In the rows, 128 means zero.
Known rows, with every step that occurs:
g/j/v: [104 151 102 143 120  97 156 163 161 111  89 106 108 136 119 104  79 137
 179 129 144 178 139 108 140]
g/j/z: [101 145 102 152 115 139 119 198 120 119 111 154 144 126  97 110  77 122
 147 154 114 142 128 112 107]
z/j/v/c/h/g: [164 111  70 164  83  87 146 153 114 102  42 114 122  92 123 183 133  94
 163 118 167 183 157  90 120]
c/z: [ 96 151 127 152 115 121 119 176 101 104 134  96 141 157 124 103 110 111
 127 158 134 112 115  85 104]
v/c/h/g/z: [111 127  79 161 111  85 132 130 127 122  29 110 115 148 111 156 142 141
 133 114 162 137 126 101 110]
j/v/c: [130 193  80 119 108  57 144 133 114 103  76  84 112 103 112 142 130 145
 199 170 173 183 100 131 142]
c/g: [125 143 155 112 136 126 164 134 129  75 123 104 132 113 118  79 141 160
 122 158 124 121 116  88 106]
j/v: [122 163 124 117 130  84 153 137 130  89  96  75  94 126 133 123 110 127
 178 152 163 176 120 111 118]
z/c: [126 164 139 152 147 117 157 131  96  91 130 136 140 108 101  91 137 126
 138 169 135 115 134 120 118]
z/c/v/j: [123 165 122 203 198 128 176 140 105 129 146 128 145 112  59  64 106 104
 117 194 147 123  86  92 102]
h/g/z/c: [ 98 120 135 154 149 101 134 129 108  75  98 133 128 116 116 104 130 116
 110 113 111 120 124 131  91]
h/g/z: [ 86 133 139 133 132  90 125 145 135  85  76 101  99 145 138 108 123 125
 127 121 119 151 123  98  76]
c/g/h: [140 126 181 130 117 112 151  99 168  96 152 114 157 134 140  84 139 149
 102 156 143 114 130  62  71]
g/z/j/v/c/h: [148 115  35 197 126  84 178 145 137 110  43 104 112 117 141 151  87 127
 188 127 174 184 101 129 118]
c/g/z/j/v: [136  89 108 150 152 107 187 145 161  45 104  95 115  88 175  85  84 137
 146 115 117 177  76 129  86]
c/h/g/z/j: [123  78 117 190 128 121 155 167 143  97  59 127 114 144 147 132 108 100
 119  98 134 148 156  70  69]
v/j/g: [121 178 172 154 154 130 180 147 121 121 125 126 120 124 101  99 116 147
 122 161 115 120 115  95 113]
c/h/g: [124 123 138 136 108 117 139 136 125 115  66 107 113 155 109 144 146 108
 115 119 160 119 182  55 103]
v/j/z: [142 191 145 147 161 150 134 190  73 119 118 140 144  87 109 104  97 119
 130 191 125 112  91  87  80]
j/z/c/h: [147 109  96 167 141 167 141 137  78 113 114 161 146 108  85 146 115  94
 114 141 151  83 134 127 117]
h/g/z/c/v/j: [ 98 120 114 202 202 115 157 136 119 114 121 123 131 115  81  75 102  97
  88 142 121 127  76 104  79]
c/v/j: [107 178 128 179 181 117 169 163 128 138 129  95 122 137  77  71 100 116
 139 206 160 149  89  58  90]
g/j/z/c: [112 131  98 175 131 155 129 178  99 109 134 189 163  98  79 103  82 111
 126 147 109 115 127 144 123]
h/g: [110 155 159 113 105  97 119 152 114  90  91 107 113 128 120 117 150 113
 129 143 130 146 159  75  90]
c/h/g/z: [102 100 120 154 132 112 142 131 145 108  48 105  97 170 126 134 123 125
 107  97 150 123 146  82  90]
v/c: [121 207 103 135 108  76 138 147 103 116  87 109 136 119  99 119 146 157
 176 194 156 153 118 110 123]
v/c/h: [136 168  88 161 109 103 156 134 112 139  63 115 129 143  89 142 140 152
 162 169 187 126 142  90 134]

Rows:
[168 136  56 179 103  92 173 152 120 112  56 113 126 104 122 161 111 114
 191 146 185 181 136 105 134] => z/j/v/c/h
[ 76  91  92 176 169  96 138 114 131  94 119 110 111 137  82  98 121  79
 106 121 127 145  96 131  90] => h/g/z/c/v
[116 168  64 138  96  80 116 157  95 102  97  73 135 122 120 148 110 115
 171 148 158 158  78 133 143] => j/v/c/z
[ 89 141 139 140  98 107 120 176 146 112  82 135 128 146 103 104 118 131
 127 125 115 151 176  67 110] => h/g/j
[122 131  88 193  78 118 139 179 105 108 139 130 160 120 108 145 116 105
 140 144 101 141 101 132 126] => v/c/z/j/g
[135 125  93 173 135 102 175 156 130  73  95 129 152  79 138  81 118 165
 149 157 109 156  71 125  93] => v/c/g/z/j
[113 138 122 187 151 102 167 179 137  90 100 119 123 128 158  81  90 126
 157 160 118 169 115 102  69] => g/z/j
[124 139  74 122 138  72 164 107 141  68  72  80 112  93 133 111 115 176
 163 129 139 167  42 161 129] => j/v/c/g/z
[136 127 149 137 153 143 175 112 105  70 145 139 154  85  96  74 146 149
 106 150 114  97 115 124 122] => z/c/g
[133 104  72 197 105  98 147 164 122 112  36 134 132 121 129 148 125 120
 136 114 143 155 135  87  89] => v/c/h/g/z/j
[118 115  57 158  70 134 102 181 112 142  48 168 153 120  74 178 114 118
 124 111 140 130 151 101 128] => v/c/h/g/j/z
[154 108 173 154 135 132 160  83 144  88 176 147 185 108 120  76 146 139
  80 152 132  84 128  92  85] => z/c/g/h
[111 148  97 136 138  92 162 122 132  84  87 105 132 110 118  88 130 192
 142 156 126 135  58 136 112] => v/c/g/z
[ 86 129 131 147 148 102 168 122 158 101 115 104  93 163 120 110 104 150
 134 123 112 142  97 148 108] => j/g/z
[117 130 120 188 109 133 133 206 101  96 139 111 159 128 143  98  94  88
 136 159 117 133 128  74  82] => c/z/j
[137 161 198 176 137 119 166 119 160 147 156 136 148 146 116 104 118 139
  96 161 133 109 125  70  80] => v/j/g/h
[ 92 127  55 151  62  81  90 181 119 108  69 106 146 129 107 153 100 110
 148  94 128 162 116 113 153] => h/g/j/v/c/z
[163  92 153 144 131 158 132  99 118  87 187 170 193  81 112 104 130 111
  72 143 117  77 103 125  73] => j/z/c/g/h
[102 138  95 176 166 108 162 121 121 113 153 112 130 135  64  85 120  95
 136 176 156 139 110 122 115] => z/c/v
[136 114 112 207  58 107 126 148 141 127 168 138 188 142 129 150 112  96
 117 140 118 126 116 104  96] => v/c/z/j/g/h
[132 149  98 143  89  96 128 136 108 129  46 114 127 135  89 167 163 130
 135 137 171 132 160  76 125] => v/c/h/g
[121  76  90 173 117 131 155 130 144 110  63 145 123 130  91 144 106 106
 112  64 149 133 180 107 156] => z/c/h/g/j/v
[ 89  82  70 175 126 139 108 165 120 119 135 167 153 113  47 119  91  56
  99 118 109 140 122 129 108] => h/g/j/z/c/v
[128 100 133 168 154 127 186 158 147  59 118 124 136 100 158  63  99 148
 126 141  98 147  91 105  70] => c/g/z/j
[ 96 127 117 130  90 133  94 198 116 107  94 157 140 114  98 132  99 101
 120 120 100 141 150  97  96] => h/g/j/z
[116 104  99 191 172 133 179 113 126 113  88 136 125 150 107 106 104 135
 120 122 153  93 124 128 115] => g/z/c/h
[ 78  93  82 191 181 108 183  92 160 110 154 117 105 158  66 103  96 107
 111 125 119 137  70 180 120] => j/g/z/c/v
[133 146 118 144 143 146 125 150  66  92 142 159 153  80  94 119 117  99
 127 166 121 107 109 148 103] => j/z/c
[135 104 133 159 125 135 146 119 101 108  87 143 134 128  89 137 152 100
  95 111 147  95 181  88 118] => z/c/h/g
[143 112 165 183  95 112 163 130 175 119 168 141 151 144 142 122 116 101
 121 144 127 146 157  89  71] => z/j/g/h
[105 113 137 171 123  98 135 179 134  75  84 121 119 116 156 104 112 101
 134 126 101 169 135  88  54] => h/g/z/j
